Each row was made from one walk, in order. Every step used is in the known rows, and no mark comes twice. Write each row's walk.
In the rows, zero is written as 128.
Known rows:
r-w-n-h-t-m-p: [122  97 124 124 126  98 133 117 140 127 127 127 123 140  81 187 113 116
 145 112 131 123 159 169 143 132 123 113 147 118 100 155 110  78 120 137
 117 118 153 166  92 116 130 130 123 137 140 143 146 140 122 122 127 151
 133 115  87 181 126 121]
e-h-p-m-x-w: [127 135 135 123 124 152 134 129 122 132 115 144 109 130 146 109 140 171
 150 153 122 112 128 118 135 129 145 127 111 103 149 153 135 172 134 122
 141 116 120 178 157 132 125 138 121 121 145 129 130 144 157 153 119 149
 115 120 119 137 129 134]
n-w-p-m-x: [125 166 134 132 140 125 129 120 141 126 121 135 110 128 105 125 138 157
 140 132 131 114 144 119 132 131 131 135 116 100 116 142 132 189 153 126
 134 134 135 145 147 133 129 134 122 124 125 117 128 134 140 120 137 147
 116 120 137 122 133 146]
t-h-x: [132 131 122 116 140 128 124 120 134 133 140 125 122 120 166 121 128  98
 120 133 137 138  66 134 113 120 134 136 120 130 138 141 113 165 137 117
 144 142 137 139 148 140 121 122 122 126 117 135 122 121 118 147 133 104
 127 143 130  89 120 122]
p-w-r: [130 143 129 141 137 115 122 132 131 141 132 130 128 123 144  96 130 140
 111 132 182 128 170 134 119 123 111 130 128 179 104 105 140 124 123 131
 138 135 135  85 103 141 129 135 112 121 123 118 123 116 109 130 131 143
 144 131 107  82 140 145]
t-h-x-w: [136 125 123 117 131 121 125 117 119 128 123 134 121 121 155 122 129  99
 133 147 135 125  58 148 129 124 146 133 122 122 158 142 111 160 125 121
 133 121 131 161 151 136 120 125 123 124 129 133 122 128 154 166 138 110
 122 131 130 129 130 120]
n-w-r: [128 154 135 133 135 120 122 134 135 135 138 135 129 123 126 100 118 143
 140 133 184 133 173 157 124 113 111 134 128 127  94 119 128 122 110 131
 123 136 124 125 114 138 128 134 128 125  97 121 121 120 136 121 130 141
 142 131  94 108 143 155]
t-w-p-m-n-h-x: [130 100 136 145 132 119 130 126 156 111 145 127 113 131  68 147 128 181
 135 142 118 134  71 123 129 126 136 132 125 111 108 130 132 168 141 125
 147 119 137 116 132 121 121 126  99 133 132 148 139 134 116 128 162 145
 120 124 164  96 130 132]
e-h-t-m-p: [114 127 124 129 128 104 131 125 129 132 120 142 125 135 188 173 128 145
 143 114 136 133 146 126 128 128 121 114 137 125  96 148 111  67 115 129
 124 127 157 153 102 128 135 126 114 130 139 130 134 141 127 110 120 127
 150 128 103 141 115 132]
e-h: [121 120 135 123 131 135 126 135 134 138 129 130 131 127 174 119 132 190
 134 137 129 141 164 114 105 123 120 123 120 130  73 124 122 125 119 124
 142 139 103 122 157 138 134 125 126 125 127 142 130 132 132 130 124 105
 122 136 117 116 124 135]
r-w-n: [132 111 133 120 132 132 127 122 149 138 120 112 128 126  71 137 116 103
 132 128 113 117 181 155 137 137 115 125 141 130 103 129 124 141 124 137
 115 139 101 150 146 118 137 136 120 130 130 129 133 124 132 135 127 135
 107 118 100 143 136 130]
h-t-w-p-m: [131 121 138 147 129 138 128 121 146 122 110 133 105 133 142 136 137 142
 128 148 131 117 146 169 151 138 128 120 123 155 136 137 140  84 145 136
 133 123 128 124  99 132 138 127 115 124 135 115 140 126 130 100 161 136
 137 123 141 108 135 132]
p-m-x-h-t: [128 137 128 102 130 129 132 129 128 129 128 126 119 121 161 105 137 105
 151 133 106 131 135 116 140 128 131 132 120 141 182 151 112 120 148 129
 148 126 138 141 120 142 124 135 122 125 121 116 123 146 114 116 116 111
 117 139 111 156 117 119]
n-w-x-h: [127 129 136 125 131 121 129 144 129 127 150 132 134 121  95 114 123 110
 147 133  96 136  71 102 116 117 140 135 122 103 151 138 119 124 132 130
 134 126 131 112 157 140 127 122 137 129 108 116 108 146 140 119 116 113
 122 134 118 173 135 131]
t-h-x-m: [132 148 125 125 134 138 131 132  91 125 133 125 129 130 169 118 141  96
 125 118 153 125  43 117 120 120 139 131 123 111 154 141 117 157 139 117
 133 131 153 109 150 141 116 130 118 127 119 129 129 103 117 144 137 118
 166 145 136  85 120 126]
w-x-h-n: [130 114 129 120 113 141 128 148 131 124 156 116 144 117 192 120 126  91
 114 122  94 141  81  62 116 121 127 133 134 129 172 127 126 131 133 129
 119 135 138  98 152 123 126 130 165 130 120 124 116 145 121 117 102 115
 126 135 131 145 123 121]
n-w-x-h-p-m: [130 136 135 145 128 161 134 145 148 126 143 141 117 133 102 101 132 111
 137 145  90 113  70 102 128 129 145 131 113 112 191 161 145 106 158 132
 144 122 120 161 150 143 128 127 137 130 117 110 123 148 134 113 128 144
 140 131 112 167 136 136]
n-w-x-h-t: [128 126 128 108 133 111 128 130 125 123 142 132 127 117 106 116 117  99
 163 120  99 133  85 120 129 120 133 136 130 126 165 143 123  62 131 133
 134 122 137 120 116 136 134 119 135 128 111 113 112 140 139 110 112 107
 125 135 105 188 130 119]
n-w-p: [123 138 134 141 136 123 121 118 145 125 114 133 128 127 109 149 121 154
 140 126 127 128 157 147 122 135 116 129 126 116  90 113 149 119 135 133
 116 137 103 118 138 119 138 118 137 129 128 118 124 125 152 112 139 133
 119 123 138 143 139 143]
r-w-p-m-n-h: [129  98 129 140 118 132 132 135 156 125 133 127 121 144  18 151 130 200
 144 146 124 127 168 104 129 131 125 124 124 112  84 130 130 128 144 128
 147 112 105 155 134 118 125 128 112 136 132 155 150 136 120 134 150 159
 108 119 150 150 133 139]
x-h: [127 112 135 124 126 138 127 143 130 135 130 123 137 126 173 119 132 108
 131 141  98 146 141 118 117 128 124 126 120 140 147 124 121 122 134 128
 135 138 102 113 156 140 126 126 134 128 120 119 126 146 120 120 121 104
 121 138 122 152 124 125]
m-x-w: [127 140 129 110 135 117 125 117 106 136 105 135 120 116 155 121 127 116
 150 139 133 128 139 126 133 128 133 133 123 113 109 128 118 189 123 122
 115 134 116 141 162 132 127 139 121 115 136 123 126 131 159 158 110 120
 105 122 133 142 127 135]
w-n-h-x-m: [128 115 131 125 136 129 133 131 106 120 153 113 134 130 141 128 131 133
 139 103 141 125  48 127 118 127 130 132 137 109  99 128 127 154 135 131
 129 133 154 100 152 123 119 137 127 129 127 145 141 113 110 143 141 122
 164 140 110 134 127 129]
m-n-w-t-h-e: [134 163 121 135 117 121 124 114 145 132 117 125 131 133  62 129 116 109
 100 140 133 124 180 168 139 132 142 137 125 126 164 108 110 173  65 122
 121 114 125 175 102 110 124 116 118 135 117 125 105 124 137 135 121 128
 103 116 151 116 132 114]
m-t: [122 129 120 106 135 127 123 118 125 138 110 131 132 122 161 123 125 113
 112 124 132 137 164 135 142 131 106 128 129 150  84 118 128  48 133 130
 118 146 107 132 121 130 137 123 133 122 128 125 135 128 129 126 124 104
 109 135 118 141 119 134]
e-h-n: [126 122 129 124 117 148 127 140 135 128 134 120 144 125 220 121 132 170
 110 121 121 139 172 101 105 121 110 123 131 133 107 120 130 139 118 125
 126 133 116 117 155 121 130 131 167 130 127 138 124 133 127 121 121 113
 121 130 134 109 124 125]
n-h-t-w: [130  89 138 126 133 116 125 116 126 122 119 133 121 128 131 122 121 144
 134 134 135 149 175 207 133 117 129 120 129 156  96 127 126  91 122 128
 129 120 109  96 105 143 130 120 134 128 119 137 138 119 123 116 136 110
 122 128 141 117 129 121]
h-p-w: [127 132 124 150 143 143 123 114 141 137  99 141 128 126 139 114 130 109
 108 127 104 122 154 122 118 141 114 126 125 176 127 115 167 117 148 128
 129 134  97  98 134 135 135 126 130 125 151 106 127 120 118 130 131 134
 124 121 142 118 134 128]
n-w-t-h-p-m-x: [132 164 126 123 134 149 130 122 138 127 126 131 115 130  81 101 124 111
 130 131 127 111 148 143 143 131 150 135 115 106 179 145 135 204 151 124
 142 124 127 186 106 135 125 133 134 127 128 125 122 127 135 133 116 149
 111 126 136 112 125 122]
n-h-t-w-p-m: [130  96 140 144 126 135 130 122 142 119 121 130 107 139 124 136 133 180
 128 149 136 126 152 184 142 130 132 120 119 146 119 136 140  86 148 136
 145 114 123 118  98 133 131 122 126 128 136 137 150 128 122 111 159 135
 138 126 139 127 136 130]
r-w-t-m-n-h: [121 111 122 124 118 108 128 133 140 125 124 124 136 142   4 140 121 161
 140 119 129 143 182 104 131 123 137 118 148 116  87 123 113 158 120 130
 123 117 116 155 100 126 121 128 116 133 127 155 150 137 119 135 126 133
 126 122 144 170 123 132]
h-n: [128 132 123 127 121 144 121 129 137 130 119 119 142 119 225 123 131 104
 103 118 122 138 165 104 117 130 103 126 139 148 116 119 130 141 135 127
 104 146 114 113 154 122 131 135 167 124 126 123 130 127 125 121 121 106
 125 132 146 114 124 130]
x-m-n: [126 144 122 135 127 137 130 139 107 129 113 125 140 133 123 140 139 114
 140 116 144 127 139  72 127 129 114 125 137 118 102 120 122 137 130 122
 111 137 105 111 155 118 129 139  86 129 126 123 136 113 124 127 123 126
 142 129 158  93 121 144]
m-n-h-t: [124  96 117 110 129 115 129 117 136 129 132 125 128 124 113 136 120 151
 165 121 133 145 178 124 130 125 107 129 136 149  80 121 121  79 128 128
 131 127 105 136 115 120 128 123 111 130 128 149 144 129 116 129 118 110
 108 133 134 148 119 125]
x-m-p-w-t: [128 148 120 144 132 105 125 124 100 129  96 134 139 132 118 161 130  99
 110 109 125 115 130 109 135 149 133 123 128 161 110  85 134 119 137 130
 124 129 148  76  78 119 138 136 126 126 161 111 127 108 121 122 145 140
 134 120 141 126 126 125]
e-h-p-w-t-m: [117 144 124 146 127 130 129 130 130 131 113 139 130 139 107 112 130 155
 107 114 114 126 154 117 118 135 141 115 142 149 142 118 158 142 129 135
 130 117 133 128  80 137 133 121 130 122 156 121 130 135 124 118 129 134
 160 126 126 143 126 121]
p-w-n: [131 124 126 141 139 117 127 117 148 138 123 113 133 124 121 124 122 105
 110 120 115 111 167 153 128 142 109 127 140 166 111 113 138 145 137 137
 128 137 107 108 143 120 136 138 113 127 144 117 127 123 120 129 129 123
 118 120 116 116 141 121]

Which walk is each row?
[130  79 126 104 130 119 130 111 143 131 134 113 125 127  65 135 112 139
 155 121 123 129 183 189 140 128 116 126 141 145  96 133 125  75 124 141
 132 124 105 148 104 117 130 126 139 135 127 149 143 127 123 134 122 125
 108 127  91 182 130 115] -> r-w-n-h-t
[127 111 118 122 127 163 127 116 133 135 127 131 130 128 147 124 115  92
 110 132 125 130 158 168 134 130 116 125 121 140 162 134 155  62 136 124
 121 140  92 168 108 123 132 111 138 132 136 133 131 120 125 133 107 133
 111 132 119 105 117 113] -> m-t-h-p
[125 117 129 128 135 120 122 110 127 126 118 128 115 121 148 156 128 137
 149 138 120 129  54 123 128 140 130 134 126 119 118 112 147 131 127 132
 116 137 132 130 137 114 133 119 122 122 151 125 130 132 160 147 149 136
 123 124 129 154 132 133] -> h-x-w-p
[129  97 133 137 127 103 134 130  87 116 140 138 123 133 130 177 121 123
 147 113 150 129  61 129 135 123 141 124 125 109  91 131 119  69 121 127
 121 123 170  73 104 128 128 129 119 131 138 137 139 111 124 120 125 148
 151 124 126 114 121 131] -> n-h-t-w-x-m-p
[119 122 122 122 124  97 133 136 125 130 145 141 121 129 163 174 124  78
 147 116 113 137  67  87 132 125 133 122 135 119 150 156 111  64 126 133
 117 130 169 138 103 130 132 124 111 128 136 119 128 152 119 108 110 131
 154 132  98 173 114 128] -> w-x-h-t-m-p
[135 158 111 132 130 113 131 128 109 119 123 121 140 130  51 131 135  99
 124 106 135 113  69  87 136 133 139 130 138 130 169 109 125 176 131 120
 133 117 150 109  99 116 122 134  87 133 141 125 118 102 113 141 137 134
 137 124 174  80 124 109] -> p-w-t-h-x-m-n
[123 126 127 114 126 123 131 121 131 122 123 140 110 132 122 137 138 193
 129 144 126 110  68 135 143 142 134 126 117 114 136 140 138  48 132 133
 147 114 152 169 107 120 133 120 131 124 148 134 131 143 153 136 158 138
 120 124 110 162 131 128] -> e-h-x-w-p-m-t
[129 104 134 136 121 130 128 115 146 138 142 112 125 131 151 130 126 149
  99 140 127 135 172 182 119 136 125 135 124 140  87 113 123 150  73 132
 127 134 130 144 155 114 121 120 138 130 126 146 132 136 111 145 121 123
 117 126 101 151 134 127] -> w-n-h-e
[127 167 132 132 127 133 128 127 143 117 125 123 122 126 133 128 136 150
 123 123 128 112 147 112 133 134 125 136 125  98 137 139 135 199 151 128
 123 127 138 139 146 122 127 140 150 127 123 116 121 134 137 117 134 155
 116 118 155 114 134 139] -> h-n-w-p-m-x
[129 141 133 111 128 117 125 129 109 139 138 129 115 116 153 108 122 133
 152 144 190 130 145 135 134 117 126 136 122 118 113 116 123 173 102 126
 113 139 142 136 120 134 124 142 110 118 122 132 125 127 145 150 106 150
 128 128  95  99 133 148] -> m-x-w-r
[133 135 114 120 108 148 130 133  98 120 126 116 151 133 192 122 132  92
  88 108 154 124 151 146 140 125 117 122 136 127 179 132 125  85 130 124
 108 121 129 127 119 119 124 127 171 134 119 132 125 107 121 128 117 119
 137 134 142  89 119 107] -> x-m-t-h-n
[122 141 121 115 128 135 128 127  87 132 107 132 137 132 162 126 137 112
 113 110 150 126 134 126 139 135 113 125 133 134 105 122 130  41 130 129
 108 134 127 108 123 132 135 128 131 121 128 120 139 111 126 122 128 116
 145 136 122 133 119 137] -> x-m-t
[122 127 132 113 145 124 126 128 137 131 142 131 121 119 174 121 133 168
 141 128 118 142  69  96 103 122 127 135 124 127  90 133 123 152 122 121
 148 143 141 120 158 138 128 124 123 126 127 138 123 133 124 139 138 109
 128 141 119 117 120 133] -> e-h-x
[136 120 124 109 121 131 122 124 131 133 117 122 128 129  58 125 116  99
 115 139 132 132 177 162 140 132 146 124 127 139 142 117 115 153 125 127
 134 125 109 154  85 133 132 120 137 129 127 138 127 116 132 142 126 119
 106 129 134 131 123 112] -> r-w-t-h
[127 133 128 143 115 133 132 126 115 132 124 125 135 140 122 136 138 159
 110 135 146 136 152 119 117 128 130 132 122 121  98 112 119 142  76 121
 120 119 134 122 158 118 115 125 116 134 121 141 133 123 110 143 127 135
 135 127 145 129 127 138] -> x-m-n-h-e
[126 118 135 137 131 149 130 138 137 129 147 138 127 123 100 117 116  98
 151 132  79 133  74 102 117 126 135 135 119 106 176 134 157 106 135 130
 123 133 111 127 148 129 130 117 142 133 121 112 112 143 137 116 105 141
 126 130 114 168 131 126] -> n-w-x-h-p
[133 113 144 152 124 168 134 150 147 128 141 135 111 134 128 106 134 100
 121 156  88 122  74 117 135 128 150 126 113 128 198 156 145 117 157 129
 141 122 121 133 139 144 128 128 124 128 125 111 129 142 121 110 129 143
 143 129 128 120 132 131] -> t-w-x-h-p-m
[133 104 145 144 134 132 126 124 148 131 125 111 130 125 134 135 113 100
 112 135 117 124 176 195 142 130 118 121 139 134 110 121 130 156 118 136
 107 138 102 114 139 121 137 134 107 127 131 122 130 123 133 117 130 117
 117 121 124  80 137 123] -> t-w-n
[137 129 128 119 127 120 125 129 119 131 154 129 117 120 151 108 121 120
 137 151 190 130  73 162 133 113 136 135 125 121 156 131 120 147 105 126
 132 129 157 156 109 132 116 131 109 124 117 139 119 123 142 160 130 138
 146 133  90  93 133 132] -> t-h-x-w-r
[128 148 119 143 131 115 133 141 105 129 129 126 136 128  68 132 142 113
 133 105 137 113  72  35 125 125 126 133 140 126 116 121 129 135 135 124
 123 127 137  82 149 124 128 138  80 126 136 117 124 109 120 135 119 141
 145 122 165  96 128 137] -> p-w-x-m-n
[119 145 134 120 128 123 130 142 121 133 132 127 128 128 151 111 136 111
 131 127 109 146 132 105 121 121 138 127 128 105 162 149 112 196 138 124
 124 129 135 125 157 148 121 131 116 124 117 118 124 155 112 121 101 113
 139 138 124 142 117 131] -> t-m-x-h
[130 140 133 134 120 135 124 139 140 115 123 125 149 125 150 116 124 110
 117 124  90 132 162 139 120 123 120 128 133 115 172 130 126 137 128 131
 116 119 115 121 156 128 127 130 180 136 101 106 106 140 140 103 126 113
 116 127 144 157 139 121] -> x-h-n-w
[125 110 125 135 121 130 133 138 109 127 137 122 143 138 103 136 133 168
 148 119 150 139 150  92 116 123 121 123 129 112  74 117 122 134 132 122
 127 127 104 106 155 122 120 133 107 132 123 155 147 119 114 137 125 125
 136 133 151 121 123 137] -> x-m-n-h
[124 164 125 120 132 110 130 132 115 114 121 128 142 130  36 133 123 161
 159 103 119 121  91  89 128 124 139 132 140  91 120 104 125 162 109 128
 126 117 143 127 100 112 130 132 108 133 123 125 112 118 147 122 139 130
 131 121 149 134 126 127] -> e-h-x-m-n-w-t
[128 145 134 152 118 147 130 137 157 115 129 130 126 140 141 130 140 204
 118 135 125 110 154 125 121 135 123 122 123 112 136 138 141 126 144 133
 140 112 130 149 139 118 133 130 161 132 128 126 125 136 145 105 154 147
 135 121 138 129 143 134] -> e-h-n-w-p-m
[134 140 126 138 123 140 125 116 132 144 125 126 122 129 180 119 136 105
  83 154 146 136 164 184 118 126 136 133 111 146 146 130 111 153  83 118
 131 131 125 155 150 133 120 114 128 129 118 129 117 125 119 145 122 116
 121 131 127 100 127 124] -> t-h-e
[130 148 120 118 125 125 131 133  87 123 142 135 135 133  81 117 127 108
 116 115 161 112  86 153 139 115 141 130 123  96 158 148 116  66 129 124
 123 115 143 134 118 134 125 119 137 130 110 132 116 106 143 133 114 124
 142 134 123 116 128 122] -> n-w-x-m-t-h
[138 138 113 130 116 131 123 127 131 123 123 117 146 124 152 117 124  94
  77 119 125 124 175 144 129 134 128 125 139 167 183 102 131 167 134 127
 125 119 132 113  91 120 128 128 173 129 138 129 117 116 117 127 125 114
 115 126 162  94 129  97] -> p-w-t-h-n
[127 128 121 133 135  89 127 119 104 120 121 131 133 129  95 160 127 128
 118 106 122 121  60 111 127 142 144 129 125 148  96  89 131 137 138 129
 142 124 178  71  79 123 126 132 137 129 159 130 132 113 111 136 155 141
 137 126 142 140 123 120] -> n-h-x-m-p-w-t
[130 117 130 126 115 147 125 146 134 124 134 116 151 122 215 120 132  96
 111 128  94 145 151 107 117 128 114 124 132 142 170 121 129 136 133 128
 117 130 114 110 155 126 125 132 170 131 119 118 119 143 116 112 118 110
 118 136 139 136 126 116] -> x-h-n
